Each row was made from one path, in order. Every step used is in the known rows, and no mark comes twice. Write each row's path.
Known rows:
bamivuf > rame > bovop > ridag > goro: [-0.99  2.08 -3.16 -0.12 -0.15  4.38  0.00  3.22 -0.90 -3.02  0.75  0.56
 -0.25 -5.68 -2.37 -2.45 -1.97  2.93 -2.07 -0.16]
ridag > goro > rame: [-0.49 -1.88  3.63  0.10  0.43 -0.82 -2.49 -0.91 -1.16 -3.37  1.89 -1.25
  1.20 -0.43  2.88 -1.90 -2.00  0.89  0.46 -0.54]
bovop > rame: [ 1.59 -0.18 -0.21 -1.20  0.96 -2.65  0.59 -1.53 -2.98  0.49 -2.12 -1.61
  1.31 -0.91  0.76  2.26  4.69  1.62 -0.26  0.75]
goro > rame > bamivuf: [ 1.38 -3.59  2.44 -2.53  1.24 -1.32  1.80 -0.71 -0.94  3.04  2.18  0.28
 -3.46 -0.10  4.18 -1.42  2.69  0.39  2.84  1.00]
goro > mobemiz > rame > bamivuf > bovop: [-0.50 -2.06 -0.12 -0.71 -0.59 -2.49  1.73  1.06  6.19  3.76 -2.65  2.75
 -3.69  3.46 -1.56  0.35 -0.57 -1.20  2.78 -0.38]
bamivuf > bovop > ridag: [-1.58  1.61 -0.88  2.44 -0.29  2.53 -1.08  0.11 -0.74  1.56 -4.43  1.25
  2.17  0.00 -0.13  1.28  0.70 -1.93 -0.58  0.96]
bovop > rame > mobemiz > goro: [ 3.92  1.62 -0.88 -0.64  0.61 -5.19  1.21 -3.59 -0.66 -1.57  1.69 -5.18
  4.39  2.36 -2.20  4.57  3.51  1.29 -2.59 -0.75]
rame > bamivuf > bovop: [-0.06 -2.22 -0.93 -0.35  0.69  0.41 -2.61  0.42  2.04  2.70 -2.26  0.54
 -1.51  1.69 -1.39  1.54  3.45 -1.80  2.21  1.94]
bovop > ridag > goro > mobemiz > rame > bamivuf: [-1.36 -0.06 -1.36 -1.31 -0.83  0.93  1.41  0.72  2.58  1.26 -3.13  2.37
 -0.50 -2.01 -1.96 -3.64 -5.64  0.60  0.77 -2.09]
bamivuf > rame > goro: [ 2.37  1.54 -2.25 -1.03 -0.32 -3.50  3.92  0.50 -0.42 -0.46  4.78 -1.95
 -0.46 -0.60 -0.18  2.45  1.22  3.73 -2.64  0.89]
rame > bovop: [ 1.47 -0.58  0.45 -1.36  0.35  0.04  0.59  1.07 -4.33  0.75  1.62  0.60
 -2.66 -1.41  1.80  0.69  3.26  0.06  1.30  1.64]
bovop > ridag > goro > mobemiz: [-2.40  1.47 -1.69  1.12 -1.20  3.89 -1.49 -0.83 -1.41 -0.67  0.19  0.36
  3.46 -2.38 -1.59 -1.62 -4.19 -0.22 -0.83 -1.46]
goro > mobemiz > rame > bovop: [ 0.96 -0.30  1.35 -1.83 -0.94 -2.53  4.95  1.68 -0.11  1.97  1.23  2.93
 -4.74  0.23  1.85 -0.40 -0.39  0.57  1.80 -0.65]
bamivuf > bovop: [-0.27 -0.36  0.46  1.63 -0.03 -0.78 -2.45 -0.28  0.67  0.35 -2.71  0.11
  1.01  2.41 -0.21  2.44  2.10 -1.49  0.76  1.35]
rame > mobemiz: [ 2.54 -1.37  0.55 -1.41  0.30 -6.75  1.35 -2.20 -1.36  0.29 -1.26 -2.54
  3.06  1.34 -0.15  3.70  1.96  1.53  0.18  0.44]
mobemiz > rame > bamivuf > bovop > ridag > goro: [-2.14 -0.07 -0.60  0.72  0.01  0.95 -2.26  2.01  4.16 -0.59 -7.46  2.25
 -0.04 -0.38 -2.86 -2.39 -4.11 -1.01  0.44 -0.55]
mobemiz > goro: [ 3.17  2.39  0.47  0.92 -0.42 -0.10 -1.26 -2.25 -1.63 -1.31  3.39 -1.94
  2.33  1.70 -0.12  2.01  0.12 -0.31 -1.31 -0.23]
ridag > goro > rame > bamivuf > bovop: [-2.08 -3.63  1.91  0.41  0.90  1.57 -5.10  0.61  3.43 -1.43  0.53 -0.11
 -1.62  1.59 -0.08 -2.11 -0.25 -1.72  1.97  0.51]
ridag > goro: [ 0.11 -0.55  0.67  0.19  0.03 -0.89 -4.47 -0.74 -1.33 -3.43 -0.94 -1.63
  3.21 -1.09 -1.16 -0.08 -1.85  0.94 -0.05  0.02]

Write each row's path:
[-3.63  0.27  1.88  3.11  0.05  3.99 -3.44  0.32  0.70 -2.35 -1.67  0.62
  1.88 -0.01  1.44 -2.58 -2.91 -1.85 -0.66 -0.47] | bamivuf > bovop > ridag > goro > rame
[-0.16  1.24 -1.35  0.77  0.58 -2.00  0.37 -0.33 -1.57  0.63  1.03 -2.11
  0.22  2.18 -0.29  3.91  5.36 -1.06 -2.11  1.71] | bamivuf > bovop > rame > goro
[ 2.73  1.04  3.51  0.89  0.08  0.10  0.81 -2.35 -1.37 -1.18  5.96 -1.70
  0.24  2.27  3.90  0.12 -0.12 -0.29 -0.62 -0.79] | mobemiz > goro > rame
[-2.18  2.14 -4.27  0.06 -1.11  6.02  1.18  2.98  1.14 -1.65  3.71  1.27
 -1.06 -4.81 -3.23 -2.62 -2.99  2.40 -1.73 -1.22] | bamivuf > rame > bovop > ridag > goro > mobemiz
[-0.67 -0.47  1.04 -1.05 -1.11 -1.32  0.59  2.11  0.91 -2.09  1.30  1.96
 -2.88 -0.53 -0.76 -2.06 -3.92  0.75  1.00 -1.51] | ridag > goro > mobemiz > rame > bovop
[ 1.19 -0.28  1.53 -0.94 -1.09 -4.78  4.56 -0.69  1.75  1.58 -1.49  1.73
 -0.78  1.47  1.23  0.42 -2.22  1.38  1.23 -1.47] | goro > mobemiz > rame
[ 0.63  2.25 -3.09 -0.77 -0.09  2.93  4.22  2.96 -1.72  0.93  0.60  1.58
 -2.33 -4.95  0.29 -0.62  1.41  2.90 -1.31  0.71] | bamivuf > rame > bovop > ridag
[-1.71  0.07  2.33  0.90  0.16  2.49 -0.97 -0.76 -2.67 -2.15 -0.01 -0.01
  2.05 -2.59  3.13 -3.32 -3.32  0.30 -0.75 -0.95] | bovop > ridag > goro > rame
[ 2.00  1.61 -1.36  1.63  0.51 -3.63 -1.04 -2.34  2.73 -1.76  0.02 -4.45
  4.23  4.91 -3.88  5.51  3.98 -0.98 -2.67 -0.25] | bamivuf > bovop > rame > mobemiz > goro
[-2.86 -0.23 -2.45  1.18  0.28  4.87 -5.54  1.22  1.60 -0.11 -4.23  0.65
  1.47 -1.26 -3.59 -1.63 -1.25 -2.20  0.14  0.74] | rame > bamivuf > bovop > ridag > goro
[-1.41 -1.63  0.90 -0.96  0.83  3.63 -1.12 -0.12 -1.41  0.28  0.29  0.47
 -0.55 -3.11  2.07 -4.41 -1.91 -0.10  0.87 -0.33] | bovop > ridag > goro > rame > bamivuf
[ 2.66  0.97  1.83 -1.31 -0.50 -7.26  5.01 -0.20 -2.16  0.29  0.40 -0.07
 -1.13  1.38  2.75  1.64 -0.79  1.51 -1.17  0.15] | mobemiz > rame > goro
[-1.49  1.47 -1.02  0.13 -0.03  4.87 -2.27  1.85 -4.81 -1.89 -0.40  0.84
  0.35 -4.50 -0.27 -2.42 -1.32 -0.50 -0.91  0.32] | rame > bovop > ridag > goro
[ 0.76 -2.15  0.89 -0.89  0.41 -4.03  0.39  1.36  4.51  2.11 -5.68  2.09
 -2.76  2.58 -0.45  0.61  0.58 -0.63  2.37  0.77] | mobemiz > rame > bamivuf > bovop
[-4.37  1.53 -2.25  3.28 -1.34  5.47 -4.04  0.21  1.92 -0.94 -1.38  1.01
  3.33  0.04 -3.38 -0.74 -3.93 -2.43 -0.98 -1.04] | bamivuf > bovop > ridag > goro > mobemiz
[ 2.56  0.90  3.17  0.11  0.16  2.33  1.62 -0.18 -3.35 -0.86  8.61 -0.35
 -3.61  1.03  4.38 -0.91  1.74 -1.15 -0.20 -0.07] | mobemiz > goro > rame > bovop
[-1.08 -0.55 -0.43  0.38 -0.94  0.60 -3.35 -1.13  0.33 -1.78  1.97 -0.88
  2.53 -0.23 -2.13 -0.27 -2.81  0.34  0.38 -1.13] | ridag > goro > mobemiz
[-0.27  1.22  0.36  1.87  0.35  5.91 -0.05 -0.50  1.87  2.18  3.00  0.73
 -1.54  2.05  1.27 -1.60  0.32 -3.38 -0.42 -0.12] | mobemiz > goro > rame > bamivuf > bovop > ridag
[ 2.38 -1.20 -0.62 -2.05  1.14 -7.36  2.41 -2.64 -1.73  0.15 -2.62 -3.79
  3.31  0.29 -0.74  4.10  4.99  2.34 -0.49  0.37] | bovop > rame > mobemiz
[ 2.71 -2.14  1.27 -3.04  0.50 -5.43  2.87  0.19  1.14  2.29 -4.15  1.46
 -2.72  0.14  1.09 -0.21  0.22  1.59  2.37  0.26] | mobemiz > rame > bamivuf
[-1.78 -1.49  0.81  0.35  0.82  3.83  1.03  0.47  0.81  3.82 -1.26  2.15
 -2.55  0.28  2.93 -1.86  1.90 -2.27  1.56  0.99] | goro > rame > bamivuf > bovop > ridag
[-1.37  1.09 -2.40  1.00 -0.43 -0.38  1.68 -0.60  0.03  2.32  3.92 -1.26
 -0.43  3.21 -1.39  3.57  4.42 -1.53 -1.67  0.56] | bamivuf > bovop > rame > goro > mobemiz
